Each row comes from the steps of one walk. Every step used is in the known rows, and no mark comes twice. Write the walk behind each row, first mark first.
In the rows, 128 means zero.
Known rows:
mebased-fafi-bisad-niti-vani-motuv: [132  97 127  61 158  86 159 171  38 112 115 181 125 144 204  96  82 166
 186 151 113 121  89 112 142 171 123 162 184 161  90  85  85 130 130 111
 132 145]
motuv-raluk-fafi-bisad-rimul: [112 120 104 132 131 249 130  75 154 117 178  98  88  87 113 122 100 123
 148 124 149 157 133 115 143 119 157 146  59  92 154 179 165  87  91  94
 119 117]
niti-bisad-motuv-raluk-fafi: [152 124 119 100  96 138  83  99 184  78 137 102  79  74  84 134 195  91
 107 130 167 146 119 154 154 119 120 175  31 136  76 134 187  88 172  70
 136 102]
vani-niti-bisad-motuv: [152 126 115 136 129  36  92 172 110  98 125 170 130  93 104 130 206 109
 106 102 137  98 136 164 141 129  82 139 110 130  29  97 159 118 173  62
 166 113]
rimul-bisad-nele: [ 98 110 131 135 117 120 115 133 146 101 151 112 157 191  85 172 153 104
 131 124  90 109 135 170 100 116 126 125 150 112 165 134 123 132 153 189
 153 122]
rimul-bisad-motuv-raluk-fafi: [127 110 146 106 126 168 105  69 207  88 134 114  63  88  50 160 189  67
 121 141 151 121 104 162 119 159 127 166  43 118 160 127 182 127 158 120
 136 105]
kisin-fafi-bisad-motuv: [123 196 133 136 164 149 129 126 101 119  93 147 142  92 112 102 176 150
 133 129 134 138 120 112 112 125 125  83 149 151 127 123 131 114 123  95
 132  89]
kisin-fafi-bisad-rimul-vani-motuv: [129 159 119 165 197 205 176  93 111 123 155 151 180 127 169 113 147 186
 124 125 100 119 140  83 126 155 146  91 220 105 143 109 113 139  79 101
 195 107]
niti-vani-motuv: [124 114 125 124 125  55 113 164 104 133 135 165 163 151 168 103 140 103
 133 149 114 116 135 134 126 138 127 148 196 161  91  85 107 126 161 143
 179 134]
mufef-bisad: [ 75 191 127 151 107  89 132 176 153 144 106  99 158 167 124 116 130 112
  97 108  91 190 157 150  96  92 121 144 151 130 100 113 143 130 134 143
 167 156]
bisad-motuv: [143 168 156 149 134  83  91 164 125 124 148 149 153 127  98 119 151  77
 106 119 150 126 132 137 115 107 109 101 129 154 119 102 158 134 155 115
 154 124]
rimul-vani-fafi: [111 120 148 129 105  46 141 141 147 205 109 126 132 163 179 143 142 105
  66 122 118 132 148 118 113 106 110  95 175 114 126 111 107 230 140 156
 146 176]
mufef-pebi: [107 199 143 140  97 100  79 143 179 141 120 132 145 170 117 100 127 112
 108  93 123 184 163 156  97  92 157 133 133 138 147 135 142 129 137 155
 155 157]
rafu-raluk-fafi: [ 91  67 155 161  75 104 106  92 196 142 148 121  79  75  79 125 118  79
  96 139 121 158 131 145 106 112 138 104  70 138  93 183 141 118 163 166
 136 128]
mebased-fafi-bisad: [ 87 154 111  91 125 104 116 148 101 118 127 142 142 154 144 114  67 127
 169 123  97 163 146 119 119 104 152 109 152 136  94 164  84 146 119 157
 101 121]
rimul-bisad: [113 137 121 146 128  81 112 128 140 105 125 124 153 158  83 159 135 101
 130 111  92 123 142 166  85 118 128 146 165 125 148 122 132 146 150 173
 150 134]
vani-rimul: [177 133 141 177 117 135  75 145 117 137 121 115 138 153 139 114 129  92
 125 102 138  96 138 121 122 134 143 106 117 140 137 131 144 158 126 164
 151 152]
nele-bisad: [114 104 129 183 112  97 101 171 138 160 135 123 173 171  99 130 165 115
 145 123 105 154 142 157  99 128 139 122 157 121 101 125 129 128 124 170
 135 154]
motuv-raluk: [115 125 130 105 112 146 104 159 174 132 135 123 125 129 157 133 137  77
 130 129 132 143 149 156 125 106 151 114  80 145 142 137 141 113 163 136
 138 121]
nele-vani-niti: [148 137 138 153 134  42 117 171 145 159 110 163 136 115  94 147 151 108
  88 115 124  87 162 124 120 148 112  85 160 128 111 123  97 164 150 126
 103 133]
mebased-fovegiz: [129 167 115 154 103  90  99 130 159  78 140 122 121 144 133 140 129 107
 141 139 104 118 170 142 121 114 127 109 134 176  88 109 134 180 129 181
 171 146]
kisin-fafi-bisad-niti-vani: [135 135 122  98 143 135 165 132  71 112  65 135 118 117 180 119 114 190
 152 152 126 140  90 102 114 163 114 141 177 160 151 115 105 108 118  92
 107 128]
mebased-fafi-bisad-rimul: [ 98 158 110 114 139 161 129 124  92 121 171 118 146 154 136 108  73 140
 169  97 110 176 144  84 115 118 158 131 148 111 119 164 116 131  81 125
 133 135]
mufef-bisad-fafi: [ 99 141 125 142 132 118 148 167 149 144  92  74 140 158 146 120 144 117
 125 119  93 206 131 125 100 110 136 130 109 132  76  97 123 150 117 126
 151 189]
niti-bisad-nele-vani: [163 144 111 142  95  85 113 130 135  98 145  98 182 158  99 161 181 155
  98 107 109 134 153 121 122  84 119 135 165 132 127 142 108 107 145 168
 110 105]
vani-fafi-bisad-niti: [120 129 137 136 145  76 170 172  43 196  90 132  87 137 181 110 116 154
 121 113 134 123  94 132 123 113 102 109 120 125 132 111 137 163 105 115
 103 190]
fafi-bisad-nele-vani-motuv-raluk: [144 140 126 108 174 198 161 148 128 143 149 138 163 130 131 116 161 173
 146 158 120  97 130 129 159 123 149  97 120 123 158 115  84  76 135 148
 103  87]
motuv-raluk-fafi-bisad-niti: [122 107 127 108 136 195 143 119 131 131 111 123  54  73 129 129  77 138
 145 145 164 131  96 164 157 130 129 131  44 128 155 146 163  83 124  94
  69 138]
rafu-nular: [117 121 119 159 135  57  38 154 126 137 119 161 176 166 141 148  78  89
 117 140 141 130 156 133 104 108 122  68 160 144 108 177 134 135 157 111
 155 117]
fafi-bisad-nele-vani: [137 162 128 138 141 122 146 128 107 132 141 121 187 160  99 132 113 178
 128 140 115 119 147 104 122  87 124  97 172 115 172 143  86 106 110 170
  79 100]
motuv-raluk-fafi-bisad-nele-vani: [123 116 129 107 115 206 140  82 172 142 145  87 109 103  77 154 119 152
 122 167 151 120 125 109 158 118 142 120  70 101 180 179 111  95 119 150
  45  86]
motuv-raluk-fafi: [113 106 126 119  87 165  94 118 204 142 142 101  64  92 116 145 133  64
 121 140 152 141 135 154 143 120 149 120  43 129 120 167 158 125 161 131
 117 127]
rimul-vani: [135 139 144 139 110  79 119 134 167 133 141 144 183 163 140 151  92 105
  92 111 117 123 172 130 114  88 118  93 186 131 143 117 110 172 148 154
 152 133]
rafu-pebi: [133 152 132 165 105  65  51 134 131 123 121 130 178 132 169 135  84  96
 112 105  85 151 150 158  99  94 155 132 124 153 158 117 116 126 135 198
 152 140]
raluk-fafi: [116 129 129 159  89 100  96 128 156 141 147 115  88 116  83 140 118  74
 109 129 129 135 138 143 126 105 136 111 121 131 108 164 161 141 146 153
 120 149]
niti-vani-motuv-raluk-fafi-bisad: [102  80 106  80 126 162 145  94 134 118 124 143 100  82 156  92 115 130
 162 187 146 122 108 145 166 156 142 174 107 134  94 129 108  90 138 107
 123 108]
kisin-fafi-bisad-nele-vani-motuv: [139 165 128 148 175 163 160 137 107 145 128 129 159 128 108 127 198 194
 134 158  98  98 123  98 137 146 149  62 195 136 138 131  80 100 109 154
 114  92]
fafi-bisad-rimul: [108 161 105 166 153 171 141 127  81 115 168 128 172 144 135 106  86 151
 149  99 115 155 155 105 119  89 144 126 164 113 145 145 131 100  80 119
 157 133]
niti-bisad: [131 144  89 143  97  56  98 153 117  89 126 122 165 137 124 130 147 116
 123  97 109 151 160 167 105  85 125 153 153 143  72 130 140 112 159 136
 152 130]
raluk-fafi-bisad-rimul-vani-motuv: [127 120 123 172 168 170 162  66 121 132 204 141 151 110 110 124  96 150
 119 137 116 112 137 100 152 126 127 125 189  96 135 131 144 141  78 110
 171 123]

Write each row's walk:
[137 147 133 138 158 116 145 172  60 127 112 145 142 133 142 120  69 167
 144 114 124 121 115 148 121  97 109 107 143 144 147 113 136  99 115 116
 111 145] : fafi-bisad-niti
[ 94 169 109 140 144 150 130 129 114 124  90 129 138 119 129 112 133 161
 141 129 105 147 142 133 106 118 140  80 160 141 124 159 105 113 116 135
 122 111] : kisin-fafi-bisad
[137  90 123 121 146 101 161 121  64 125 126 166  96  98 144 110  93 158
 154 169 135  99  78 134 155 167 101 170 158 146 106 103 131 104 118 107
 122 150] : raluk-fafi-bisad-niti-vani-motuv
[ 96 123 114 106 112 187 126 103 165 132 126 111  86  94 111 119 106 120
 146 144 144 140 129 157 147 121 147 133  57 117 123 174 143  99 127 125
  93 111] : motuv-raluk-fafi-bisad
[136 125 115 123 193 224 183 109 136 129 180 155 189 133 191 104 113 171
 135 122 130 119 148 118 148 130 145 122 155 103 157  97 117 113  92  96
 183  98] : fafi-bisad-rimul-vani-motuv-raluk
[175  96 133  76 132 140 134 127  57 111  82 130 113 159 214 109  60 159
 180 122 148 110  85  74 140 190 130 176 133 152 135 112  93 156  95 117
 102 151] : mebased-fafi-bisad-niti-vani-rimul
[137 139 140 157 136 146 136 115 152 127 187 131 194 164 155 149 100 113
  94  93 122 138 172  87 113 111 127 105 190 113 168 113 136 170 106 133
 180 134] : bisad-rimul-vani
[221 119 122 159 100 142  99 116 122 105 130  79 170 161 109 147 190 154
 102  99 131  83 137  94 138 126 133 146 131 124 137 133 129 126 124 175
 121 116] : niti-bisad-nele-vani-rimul
[101 178 108 164 161 212 146 109 103 118 137 111 144 118 127 106 139 172
 145 111 113 160 144  90 106 128 155  98 170 119 150 161 128 106  77 101
 147 121] : kisin-fafi-bisad-rimul
[116 157 134 110 110  71 164 174 110 133  75 111 137 171 193 125 104 139
  99 123 114 181 112 120 107 136  87 197 161 150 127  70 139 114 131 101
 160 174] : mufef-bisad-niti-vani
[127  84 120  63 110 174 159  99 124 113 107 120  66  90 162 128  77 145
 154 166 169 135  89 132 154 150 113 186  78 138 154 134 134  92 130  83
  76 128] : motuv-raluk-fafi-bisad-niti-vani
[140  79 157 148 112 181  78 118 201 148 143 103  81  95  59 142 210  77
 139 157 161 145 105 147 141 166 145 146  41 110 107 128 186 117 140 106
 109 117] : nele-bisad-motuv-raluk-fafi
[ 92 144 112 147 119 119 118  98 126 132 134 122 113 106  77 124  83 124
 138 141 128 137 135 150 130  99 130 122 128 116 106 180 140 123 114 150
 101 124] : raluk-fafi-bisad
[157 125 101 145 112  13 116 154 127 119  98 151 144 109  86 147 176 142
  96  98 114 104 168 134 117 124 102 137 163 133  63 120 112 134 158 107
 112 125] : nele-vani-niti-bisad
[116  79 113 125  90  75 120 151 161 110 147 156 167 160 142 180 162 126
  90 119 100  79 162 158 149 104  83 117 151  91  70 112 109 158 171 121
 156 105] : rimul-vani-niti-bisad-nele
[129  92 146  99  93  33 150 176  76 191  84 125  76 153 211 132 140 115
 106 137 142 135  89 105 115 147  97 161 143 146 127  88 128 178 147 112
 131 202] : bisad-niti-vani-fafi
[119 160 133  91 122 126 142 129 115 133 144 117 158 174 123 138  97 160
 147 136 103 142 147  78 131 118 146  91 161 127 145 164  56 137 114 182
  58  96] : mebased-fafi-bisad-nele-vani
[ 88 114 127 102 149 136 160 119 128 129 159 175 149 148 166 142  73 146
 137 111 105 119 163  77 140 160 118 102 171  80 102 139  77 193  95  92
 137 120] : mebased-fafi-bisad-rimul-vani-niti
[112 143 117 149 133 176 152  47 146 123 179 124 152 122 107 140  69 144
 106 123 130 143 150  89 133 100 127 135 160  82 160 156 138 154  76 125
 132 122] : raluk-fafi-bisad-rimul-vani
[138 134 142  98 145 145 106 116 184  82 125 129 130 115  87 134 194  79
 134 120 141 126 122 168 106 142 126 149  80 134 165  93 160 118 168 115
 158  98] : rimul-bisad-motuv-raluk
[144  93 126 129 159 186 154 141 107 130 128 147  56  69 140 115 109 148
 153 153 155 102  83 170 171 153 133 120  57 131 130 117 166  75 130  85
 111 140] : vani-motuv-raluk-fafi-bisad-niti
[151 172 155  95 154 120 168 124 122 189  81 118 115 103 130  94 191 149
 100 141 177 135 118  86 129 120 125 109  84 124 153  97 111 158 118  94
  83 109] : nele-vani-fafi-bisad-motuv-raluk
[127 176 133 138 158 101 122 144  92 112 130 158 165 124 101  96 119 132
 136 122 142 131 131 134 118  94 112 110 142 142 119 117 137 109 119 103
 133 102] : fafi-bisad-motuv
[ 92  87 124 119 136 216 134 125 147 135 171 135  87 108 123 118 142 121
 158 172 126 100 108 167 187 122 149 114  68 104 108 163 136  76 140 134
 123  99] : vani-motuv-raluk-fafi-bisad-nele
[161  93 155 131 118 177 127 122 197 158 174 121  84  98  91 157 181 101
 106 163 140  90 115 124 172 147 154  97  74 117 145 135 125 104 152 160
 101 108] : bisad-nele-vani-motuv-raluk-fafi
[189 104 131 118 144 146 138 126  49 118  84 135 136 145 197 101  68 171
 159 118 153  85  88  96 138 165 116 170 142 148 155  99 119 127  97 118
 114 146] : fafi-bisad-niti-vani-rimul
[193  98 147 170 149 143 120 134  95 109  92 110 106 150 118 154 126 121
 133  81 131  74  88 147 106 178 123 156 113 138 197  97 166 151 126 147
 149 169] : vani-rimul-bisad-niti
[177  93 157 125 124 217  80  54 194 102 112  90  46  96  65 149 190  71
 128 124 181  83  80 137 142 196 138 173  20 108 174 126 193 145 137 118
 145 114] : vani-rimul-bisad-motuv-raluk-fafi
[110 153 124  98 145 160 160  96 133 117 169 139 189 168 167 129  53 149
 138 102 104 162 160  69 118 113 142 124 188 104 145 142  78 178  72 128
 140 115] : mebased-fafi-bisad-rimul-vani
[119 138 132  95 138 115 143 168  72 118 115 148 115 142 166 129  42 149
 170 108 116 141 107 125 127 134 130 113 133 150 119 139 113 130 118 121
  84 151] : mebased-fafi-bisad-niti
[111 129 136  47 118 115 160 128 106 172  77 132 106 120 200  86 177 122
 132 165 172 140 100 105 136 136 110 170  90 128 117  93 114 152 136  67
 122 108] : niti-vani-fafi-bisad-motuv-raluk
[118 102  94 147  99  36  93 181 115 112 107 157 128 116 108 142 165 113
 113 102 108 105 158 181 127 117 103 136 140 119  29 124 137 135 167  99
 156 126] : vani-niti-bisad
[106  91 154 141 101 141 161  55 175 146 148 112 121  94  53 128 112 162
 107 165 119 139 130 108 126 102 125  88  96 100 144 188  97  96 124 172
  59  83] : rafu-raluk-fafi-bisad-nele-vani
[241 128 155 170 157 122 137 108 103 116  79 100 127 135  80 163 148 149
 113  89 144  76  96 106 105 192 123 145 143 140 232  82 148 158 107 157
 112 156] : nele-vani-rimul-bisad-niti
[158  41 143  87 117 143 130 136 141 124 129 147  42  79 175 129 134  98
 134 160 157 105  72 141 168 186 120 170  80 152 125  90 155 103 163  89
 137 154] : bisad-niti-vani-motuv-raluk-fafi
[120  82 143  92 111  29 167 135  81 167  66 111  77 162 164 153 156 118
 113 129 118 124  83 134  96 167  88 196 151 130 157  71 128 187 144 132
 138 190] : rimul-bisad-niti-vani-fafi
[ 88 100 118 103 102 229 122  97 172 126 158  99  86 122 106 135 104 118
 152 163 138 124 123 147 165 100 142 118  45  93 141 187 140  81 135 144
  78  95] : motuv-raluk-fafi-bisad-nele
